Known rows, with every way that one mark hangs from another:
(zepab (gami (tanog boziz (gafov govuf)))): [ 0.39  0.35  1.25 -0.81  1.07 -3.49  3.09 -1.66  2.02 -0.11 -0.89  0.14
 -0.76  1.07]
(mevumo tanog): [-1.23  0.36  2.12  0.45  1.79 -1.06 -0.57 -3.67  1.28 -1.61  1.50  1.19
 -0.35 -1.32]
(mevumo (tanog gami)): [-0.16 -1.04  0.80 -0.84  1.60 -2.11  0.28 -4.42  1.44 -0.38  3.81  0.44
  0.01 -1.05]
(boziz (tanog gafov (gami govuf sibofon zepab))): [ 0.13 -2.58  0.32 -2.78  2.34 -2.75  1.80 -2.71  6.32 -2.51  3.99 -3.90
  4.40 -0.54]
(boziz (tanog (gafov govuf))): [-0.38  0.89  2.53  0.61  0.16 -4.69  0.59 -2.12  2.84 -1.26 -0.81  1.13
 -1.96 -0.79]
(boziz (tanog (gafov govuf) (gami zepab))): [ 0.76 -0.76  0.12 -1.49  1.03 -5.34  2.06 -2.14  4.29 -1.21  1.88 -0.47
  0.88  0.42]
(gami sibofon): [-1.67 -0.60  1.71  0.17  1.91 -0.50 -1.54 -2.80  2.36 -3.35  0.59  1.86
  0.81 -1.29]
(tanog boziz gafov gami): [ 0.48 -1.82 -0.43 -1.43 -2.34 -2.83  2.74 -1.94  1.20 -0.70  3.93  1.41
 -0.23  0.05]
(tanog boziz gafov (gami govuf zepab)): [ 0.04 -1.67 -1.76 -2.64 -1.88 -1.28  3.39 -0.94  4.21 -1.67  3.67 -1.75
  2.73  0.41]
(gafov govuf): [-1.57  1.66  1.33  1.14  0.08 -1.88 -1.23 -1.98  2.06 -1.81 -2.19  2.93
 -2.23 -0.76]
(boziz (tanog (gafov govuf) (gami sibofon zepab))): [ 1.12 -1.64 -0.45 -1.65  2.48 -4.45  1.88 -2.48  5.45 -2.44  2.27 -1.46
  2.78  0.53]
(boziz (tanog gafov)): [-0.97 -0.44  3.39 -0.17  0.62 -4.15  0.41 -2.60  2.07 -1.48  1.61  1.06
 -0.81 -1.33]
(zepab (gami (govuf (boziz (tanog gafov))) sibofon)): [-0.36 -2.82  3.16 -2.99  2.94 -2.61  0.49 -2.51  3.61 -2.80 -0.88 -2.38
  1.16 -2.25]
(govuf (boziz (tanog gafov))): [-0.20 -1.38  3.46 -1.00  0.04 -3.37  0.16 -2.56  0.89 -2.45  0.15  1.45
 -1.05 -2.44]
(govuf (boziz (tanog gami))): [ 0.64 -2.22  2.52 -2.10  0.46 -3.38 -0.82 -4.33  1.87 -2.22  0.51  0.97
 -0.67 -2.74]

Rows:
[-0.74 -1.94  3.62 -2.82  1.52 -3.49  0.61 -2.21  2.53 -1.55 -1.20 -1.36
 -0.77 -2.35]	(zepab (gami (govuf (boziz (tanog gafov)))))
[-0.35 -1.53  2.02 -1.82 -0.20 -3.98  1.33 -3.18  3.94 -0.07  3.25 -2.06
 -0.01 -1.64]	(boziz (tanog gafov (gami govuf)))
[ 1.23 -1.03  0.39 -2.19  1.10 -3.52 -0.04 -3.03  3.99 -3.15 -1.46  0.23
  0.59 -1.29]	(gafov (govuf (boziz (tanog (gami zepab)))))
[-0.07 -0.10  1.80 -0.12 -0.55 -1.67  2.49 -2.34  1.30 -1.09  2.22  0.59
  0.56 -0.18]	(gami (tanog boziz gafov))
[ 1.48 -1.46 -1.55 -1.87  0.92 -2.47  2.66 -2.19  1.57 -1.20  2.25 -0.18
  1.17 -0.02]	(mevumo (tanog (gafov (govuf boziz)) (gami zepab)))
[-0.09  0.92 -0.05  0.62 -2.57 -2.35  2.06 -0.64  1.82 -1.61 -0.83  2.25
 -1.74  0.30]	(tanog boziz (gafov govuf))
[ 0.55 -2.76 -0.99 -3.01  2.94  1.08  0.58 -3.73  4.36 -3.48  2.44 -3.29
  4.60 -1.61]	(mevumo (tanog (gami (govuf boziz) sibofon zepab)))
[ 1.49 -1.74  1.15 -1.43  1.46 -3.08 -0.84 -4.20  3.78 -3.18 -1.60  0.08
  0.03 -2.08]	(gafov (govuf (boziz (tanog (gami sibofon)))))
[-0.06 -1.48 -0.56 -1.79 -2.94 -1.66  2.78 -1.71  2.94 -0.47  3.21 -0.94
  0.22 -0.51]	(tanog boziz gafov (gami govuf))
[-0.25 -1.77  1.83 -1.78  1.92 -2.14 -0.66 -4.49  5.82 -2.31  1.66 -2.79
  1.86 -2.11]	(boziz (tanog (gami govuf sibofon)))
[ 0.26 -1.92  1.63 -1.77  2.98 -2.15  2.77 -2.55  2.31 -1.69  1.87 -0.94
  2.31  0.59]	(zepab (gami sibofon (tanog boziz gafov)))
[ 0.44  1.23  0.92  0.65 -1.04 -2.19  2.72 -1.84  2.09 -0.78 -0.24  0.69
 -0.63  0.41]	(gami (tanog boziz (gafov govuf)))
[ 1.36 -3.90  0.51 -3.26  2.34 -3.15  1.46 -2.88  3.45 -3.64  3.21 -1.06
  3.70 -1.10]	(govuf (boziz (tanog gafov (gami sibofon zepab))))
[-1.08 -1.88 -0.85 -2.29  2.17  0.01  0.03 -2.57  5.55 -3.08  2.65 -2.05
  4.06 -0.57]	(tanog (gami govuf sibofon zepab))
[-1.43 -1.15  1.63 -1.03  0.74  1.43 -1.78 -2.57  2.91 -4.05 -1.57 -0.09
  0.98 -2.87]	(gami (govuf boziz) sibofon)
[ 0.37 -2.31  0.40 -2.18 -0.29 -1.13  1.93 -3.23  1.20  0.00  3.57 -1.78
  0.27 -2.07]	(mevumo (tanog gafov (gami (govuf boziz))))
[ 0.80 -3.40 -1.30 -3.21  2.22  0.09  2.43 -2.78  3.57 -2.56  4.29 -3.58
  4.65 -1.05]	(mevumo (tanog gafov (gami (govuf boziz) sibofon zepab)))
[ 0.12 -1.77 -0.77 -1.74 -0.83  0.23  0.82 -3.03  4.83 -2.76  1.63 -1.64
  2.08 -1.03]	(tanog boziz (gami govuf sibofon))
[ 1.72 -2.69 -1.09 -1.42  0.44 -1.76  3.40 -3.48  2.33 -1.48  5.48 -1.23
  2.47  0.16]	(mevumo (tanog boziz gafov (gami sibofon)))
